Every row comes from one small tree of marks. The marks that hang from a mark follow it in brackets, in alphabetical order. Every link used is in the known rows. Which tree was each row made from?
Known rows:
E(F(H(D) R)): [ -6  -1  -8  -5   1  -4  -6   4 -26  -6  -6   1 -15   1   0   0  -7  -4
  -2  -2  -1 -10   4 -10  -3   3   7  -2   9  -7   5  -2 -23   0 -34  -2
  10   4  -7  -8   2  -3   3  -6]
F(H): [  1   0  -7  -1  -1   2  -3   3 -12  -7   0   2  -5   1   3   4  -3   1
   0   7   7  -8  -3  -1  -1   3  -6   2   6  -4   0   0  -9  -3 -12  -7
   0 -11  -6  -3   3  -4  -6   1]
H(F(R)): [ -5   2   0  -5   7   3  -3  -1 -11  15  -4  -2 -10   1  -2   3   3  -2
  -6  -4  -4  -8  15  -3   3  -2  -1   7   3  -1   5   3  -1   2 -20   0
   5  16   0  -6   0   1   1  -3]
K(M X): [  5  -1  -3  -2  -2  15  -2  11  -7   8   2  -1 -15   4  20   2   4   0
   6   0  -6   8   4  -1   1  -5  16  -1  -1  -3  -9  -9   3  -4   3   4
  -1  34   5  -3   1   3  -5  -2]
H(D(S) F(R)): [-14   2   2  -8   5   9  -5  -2 -11  21  -6   1  -1  -4  -1 -10   5  -6
   3  -6  -8 -11  15  -6  -1   2  15   5  -3  -2   8   1  -3   3 -29   3
   6  37   2  -8   1  10   1  -3]
H(D(S) F): [-13   0   1  -6   6  12  -6   1  -1  20  -3   3   8  -2   2 -15   7  -5
   8  -9 -13  -6  20  -3  -5   5  22   7  -9   2   5   4  -2   1 -18  -4
   1  14   4  -7   0  10   1  -4]
J(M(K)): [ 9 -1  7  3 -2 -4  5  2 -3 -1  1 11 -1  1 -1  9  5  4 -5 -1 -7  6  2 -4
  1  9 -1 -4  5 -3 -9 16  3 -3 -1 -2  0 17 -1  2 -3  2 -1  5]
X(K(M)): [  8   0  -3 -11  -4   2   0   4   1  10   0   6  -6   5  13   2   1   0
   0   2  -3  12 -11   2   5  -5   4   2   0   3  -9  -6   7   1   5  -6
   2  11  10  -1   1   7  -1   2]
H(F(E R)): [ -3   4  -5  -7   5   0  -4  -9 -26  11  -6  -2 -26  -5   0   3  -8  -2
  -8  -2  -5  -9  13  -3   5  -3  -1   9   1  -3   7   3  -5   5 -31 -12
   8  34   1  -4   2  -2  -4  -6]
X(K(M) Q(H)): [  5  -1  -9 -20   3   4   2   2 -15  12  -1   8  -7  11  16  -1   4   2
  -4  -5  -3   3 -15  12   4  -3 -11  11   1   4  -4 -12   5   4   4   3
   5   1  10   4   2   1  -6  -2]
X(K(M(J)) Q(H(F(E)))): [ -2   1  -7 -31   6   8  -2  -3 -32  20  -2   7 -13  10  17   5   6  -2
 -14 -11 -11   2  -1  12   4  -1  -2  17  -3   1  -1  -9   5   6 -13  -7
   6  17  11   2  -1   2  -2 -12]
Q(H(D F(E)) X): [-19  -2  -4 -12  14   5  -8  16 -45  17  -3  -1  -1  -1   6  -8   0  -1
 -10 -23  -7 -10  15   6   7   3 -18  11 -11  -3  15   7 -14   5 -11 -10
   8  -5   7  -2   4   0  -4  -6]
S(D(H(F(E R)))): [ -8   4 -12 -13   4   1  -8 -11 -28  -4  -5   0 -32  -7   6  10  -1  -1
  -1   7  -1 -17   7   3   4  -1  -1   1   5  -8   4  18   0   5 -21  -7
   1  39   0  -8   4  -7  -6   1]
M(J K(X(Q(H(F))))): [ -6  -3  14 -15   7  19   1   9 -24  16   1   2  -8  15   7   2   9  -1
 -20 -18 -11   2  23   9  -2   9  -9  14   2 -10  -4   4   8  -1 -10  13
   0  26   1   0 -11  -6   2 -13]
K(M X(Q)): [  6  -1  -5  -9  -1  18   0   9  -4   8   1   1 -15   9  19  -1   3  -1
   4   0  -8   6   4   5   0  -3  17   7  -2   0 -10  -9   4  -4   0  10
  -1  25   7   0  -1   0  -8  -4]
K(M(J) X(Q)): [ -1  -1   2 -15  -2  19   1  12  -9   7   2   1  -8  10  18   6   7  -4
  -3  -2  -8   7   3   3  -2   0  24   6  -2  -4 -10 -10   6  -3  -4  15
  -2  29   6  -1  -5   3   0  -9]
H(D F(E R)): [-17   2  -7  -9   5   3  -7   3 -25  13  -7  -1 -18  -8  -1  -2  -3  -7
 -10  -7  -8  -8  15  -5   1  -1  11  11  -5  -3  10  11  -6   5 -32 -15
  11  19   7  -3   3   7   0  -9]
H(D(S)): [ -9  -1   2  -3  -2   4  -3   2   0   6  -2   3  10  -5   1 -13   1  -4
   9  -3  -5  -4   0  -4  -4   5  17  -1  -7  -1   4  -1  -2   0 -10   2
   1  19   2  -2   1   8   1   0]
J(M): [ 5  1 -3  1 -4 -3  2 -2  1 -2  1  9  5 -1  4 11  6  1  0  3 -4 -4  1 -5
 -1  5  5  0  4  1 -2  9  0 -3  1 -4  1  4  0  0  1  5 -1  4]
X(K Q): [  9   0  -6 -16  -4   2   4  -3   8   5   0   9  -3  10   1  -3  -3  -1
  -7   2  -2   4  -6  10   1   0  -8  17  -2   5  -2  -2  12   2  -4   1
   1  -8   7   6  -2  -1  -1   0]
H(D): [-14  -2  -1   0   1   6  -2  11   1   1   0   1   7  -2  -1  -6   4  -4
   0  -5  -4   1   3  -2  -4   2  13   2  -6   0   3   8  -3  -1   0  -3
   4 -15   5   2   0   9   4  -3]
M(J K(X)): [  1  -3  19  -6  -4  12   1  12 -11   4   3   1  -8   8   2   6   2  -1
 -15  -8  -6  11  10  -1  -2   6  -2   1   1 -13  -8   6   9  -4  -3  11
  -3  38  -1  -1 -11  -3   6  -8]
Q(H(F) X(K(M(J)))): [ -7  -1   9 -24  12   8  -5  17 -37  28   0   2   4  13  17   4  10   2
 -14 -18  -7   1   4   8  11  -1 -20   8  -5  -2   4  -4   0   5   2   2
   2   7  10  -5  -2   2   1  -4]
D(H S): [ 7  1 -5 -7 -8  1 -5 -4  1 -1 -1  0 -4 -3  4 -4 -6 -2 21 10  0 -9 -4  1
  3  3  1 -1  2 -5  4  1 -4 -2 -8  3 -6 47 -8 -5  1 -5 -3  6]
K(M(J) X(Q(H(D(S))))): [ -9  -2   1 -19   2  23  -4  11 -26  13   0   2  -1   7  23  -2  14  -4
   2 -11 -11  -1   1   3  -5   3  19   5  -5  -9  -2 -13   0  -1  -8  18
   1  46   5  -2  -3   6  -1 -11]
J(M(K(X(Q)))): [ 15  -2   2  -2  -6   7   6   6  -1   1   2  13  -7   8   5   7   4   2
  -9  -1 -10   7  12   0  -1  11   2   8   4  -4 -11  13   8  -6  -6   5
  -1  28   1   5  -5  -2  -4   1]

Write each row's tree:
[  0   0  -7  -6  -1  -4  -7  -8 -26  -1  -7   3 -12   0   1  -3  -8  -6
   6  -1  -2 -13   0 -11  -4   5   9  -5   8  -8   6  -8 -23   0 -41   2
   8  35 -10 -11   3  -3   1  -3]
E(F(H(D(S)) R))
[  1   0   9 -20  -2   2   1  17 -15  14   2   3   6   8  10   1  -1   0
  -8  -2  -2  12 -10   4  10  -1  -7   0  -8  -2  -4  -3   5   3   4   5
  -1  16  10  -3  -3   4   3   1]
Q(X(K(M(J))))
[  1   0   0 -24  -4   7   4   5  -2  10   0   8  -1  11   9   3   6  -3
  -9   2  -6  11 -12   7   1  -2  12  10  -3   2  -9  -8  12   3  -3   4
   1   8  10   3  -4   5   2  -4]
X(K(M(J)) Q)
[  2   0   5 -18  -5   4   0   6  -5   9   1   5  -1   5  12   5   6  -1
  -6   2  -3  12 -12   1   4  -3   9   1  -2  -1  -8  -6   9   2   2  -2
   0  16   9  -1  -4   8   5  -3]
X(K(M(J)))
[ -7   3 -13 -11   5   4  -8 -11 -20  -5  -3   2 -25  -5   9   6   2  -1
   3   4  -4 -14   9   6   2   1   4   1   1  -3   1  18   1   4 -11 -14
  -3  21   0  -7   3  -7  -6   2]
S(D(H(F(E))))
[  8  -2  -1  -5   6  11   2   4 -17  13   1  12  -9  11  10   8  11   4
 -11 -13 -14  -2  23   3   0  11  -7  14   6  -4  -5  14   6  -4  -5   3
   2  21   1   2  -4  -2  -6  -3]
J(M(K(X(Q(H(F))))))
[-11   3  -5 -11   3   4  -8  -8 -26  15  -7   0 -16  -9  -1  -9  -7  -7
   2  -6  -9 -12  12  -6   0   2  15   8  -5  -5  10   3  -7   5 -40 -10
   9  56   3  -5   3   7  -2  -6]
H(D(S) F(E R))
[  4   5 -10 -15  -3  -1 -10 -13 -21   9  -6  -2 -25  -6   3   1 -12  -3
  14   7  -5 -17   6  -1   7  -1   2   6   3  -8  10   5  -7   2 -37  -9
   1  79  -7 -10   4  -6  -7   2]
D(H(F(E R)) S)
[-13  -3  -2 -27   3  10   0  14 -20  12  -1   8   4  10  14   1  14  -4
 -12  -9  -6   5 -12   9  -1   1   5  11  -5   0  -2  -6   4   4   3   4
   6  -9  12   4  -2   9   4  -9]
X(K(M(J)) Q(H(D)))
[-14  -4   2 -17   3  23  -3  19 -26   9   1   1  -2   8  22   2  15  -4
  -8 -12  -9   1   3   4  -3   2  16   7  -4  -7  -3  -7  -1  -1   0  15
   3  15   8   0  -2   6   2 -13]
K(M(J) X(Q(H(D))))
[  5   4 -11 -12  -3   4 -10 -11 -12   7  -4   0 -17  -5   6  -4  -9  -3
  17   3  -7 -13   8   3   5   2   7   7  -2  -4   6   4  -6   0 -26 -15
  -4  59  -5  -7   3  -7  -6   0]
D(H(F(E)) S)
[  2   1  -7 -22  10   3  -6   8 -46  24  -2   3 -14   6  19  -2  -4   4
 -10 -16  -6  -1   1  10  14  -4 -26  10  -7   0   5  -6  -5   6  -6 -15
   6  19  12  -2   4  -2  -8  -2]
Q(H(F(E)) X(K(M)))
[  7   1  -7  -4   0  -8  -4  -7 -25  -5  -5   1 -21   4   0   6 -10  -1
  -3   3   2 -11   1  -9  -1   2  -3  -5  13  -8   3  -8 -20   0 -33   0
   7  21 -11  -9   2  -9  -1  -3]
E(F(H R))
[ -2  -1  -1 -27   2   6   1   4 -20  10   0   7   0  12  16   5  10  -1
 -12  -6  -4   4 -14  10   4  -2  -6  10   0  -2  -4 -10   6   4   3   7
   4   5   9   4  -3   3   0  -7]
X(K(M(J)) Q(H))
[  0  -1   0 -20  12   6  -4  17 -32  32  -1   3   0  11  17  -2   4   3
  -7 -15  -7   1   2   9  12  -3 -23   9  -4   2   3  -4  -2   5   4  -2
   3   6  12  -5   2   0  -5   1]
Q(H(F) X(K(M)))
[ -7   1  -4  -6  -4   1  -6   0 -24   1  -5   1  -8  -4  -1  -2  -3  -4
   4   7   6 -16  -7  -9  -2   5   1  -1   5 -11   7  -2 -13   0 -35   1
   7  33  -5  -8   5   3  -5   2]
F(H(D(S)) R)
[ -9   0   0 -21   8  21  -3  11 -35  21  -2  -2 -15  12  22  11  14  -2
 -12 -10 -10  -7  13   3   1  -3   6  11   3  -8  -1 -10  -2   0 -14  18
   4  42   5  -5  -4   1  -1 -13]
K(M(J) X(Q(H(F(R)))))
[-11   1  -9 -18  10   5  -5 -10 -36  16  -7   2 -13  -2   4  -9  -1  -3
  -4 -12  -8 -18   6   5   0   4  -3  17  -3  -3  13  -4  -8   6 -34   1
  10  33   2   1   3   0  -7 -10]
X(Q(H(D(S) F(E R))))
[  2  -1  -8  -4   0  -1  -6  -4 -16  -2  -4   5  -4   2   5  -9  -6  -3
  11  -5  -6  -8   2  -6  -7   8  16  -3   3  -3   2  -7 -20  -1 -29  -5
   3  12  -8  -8   2  -2   0  -4]
E(F(H(D(S))))
[  2   3  -4 -10   0   7  -8  -4   0  14  -3   0  -4   0   5  -5   0  -3
  20   5  -6 -13  13   2   3   3   6   5  -1  -2   5   6  -2  -2 -15  -3
  -7  43  -6 -10   1  -4  -3   3]
D(H(F) S)
[-17   0 -12 -16  10   5  -4   0 -35  12  -6   1 -14   0   2  -2   3  -3
 -12 -13  -7 -15  10   6   0   2  -5  18  -2  -3  12   2  -8   6 -26  -3
  12   6   5   3   3  -1  -5 -11]
X(Q(H(D F(E R))))
[  6  -3   1  -6  -1  10   1   4 -17   8   1  14  -2   5  10  -3   6   1
  -2 -10 -13  -2   7   0  -3  14  -1   8   3  -9  -4   9   2  -5  -8   8
   3  45   2   3  -2   3  -5  -1]
J(M(K(X(Q(H(D(S)))))))
[ -3  -1   5  -9  -3  17  -3  12 -12   7   2  -2  -8   5  20   8   9  -3
  -2  -1  -6   8   4  -4  -1  -3  19  -2  -1  -8  -9  -6   3  -4   2  10
  -2  39   4  -6  -4   5   3  -8]
K(M(J) X)
[ -3  -3  -1  -6   5  16   0  13 -15  14   0  13  -3  10  10   3  15   0
 -12 -16 -17   1  24   4  -3  13   3  15   1  -4  -3  19   3  -5  -6   1
   4  13   5   3  -3   3  -2  -5]
J(M(K(X(Q(H(D F))))))
[-18  -4   4  -7   9   2  -4  23 -30   9   0  -1  13   1   4  -8   2   1
  -7 -17   1  -5  -1   5   5   4 -22   1  -8  -4  13   4 -12   3   7   6
   4 -20   5   1   3   2  -1  -1]
Q(H(D) X)
[-13  -6  14 -13   2  19   0  16 -23   5   2   4  -2  11   4   0  12  -3
 -19 -16  -8   6  11   6  -5  11  -4   9  -1 -13  -3   6   5  -2  -5  16
   2  19   3   5  -9   0   5 -13]
M(J K(X(Q(H(D)))))
[  3  -2  -7 -10   4  17  -2   9 -21  10   1   0 -14   9  23   2   5   1
   1  -6  -6   0   1   8   1  -3   1   6   1  -2  -5 -15  -2  -2   3  11
   1  26   5   0   2  -2 -10  -7]
K(M X(Q(H)))
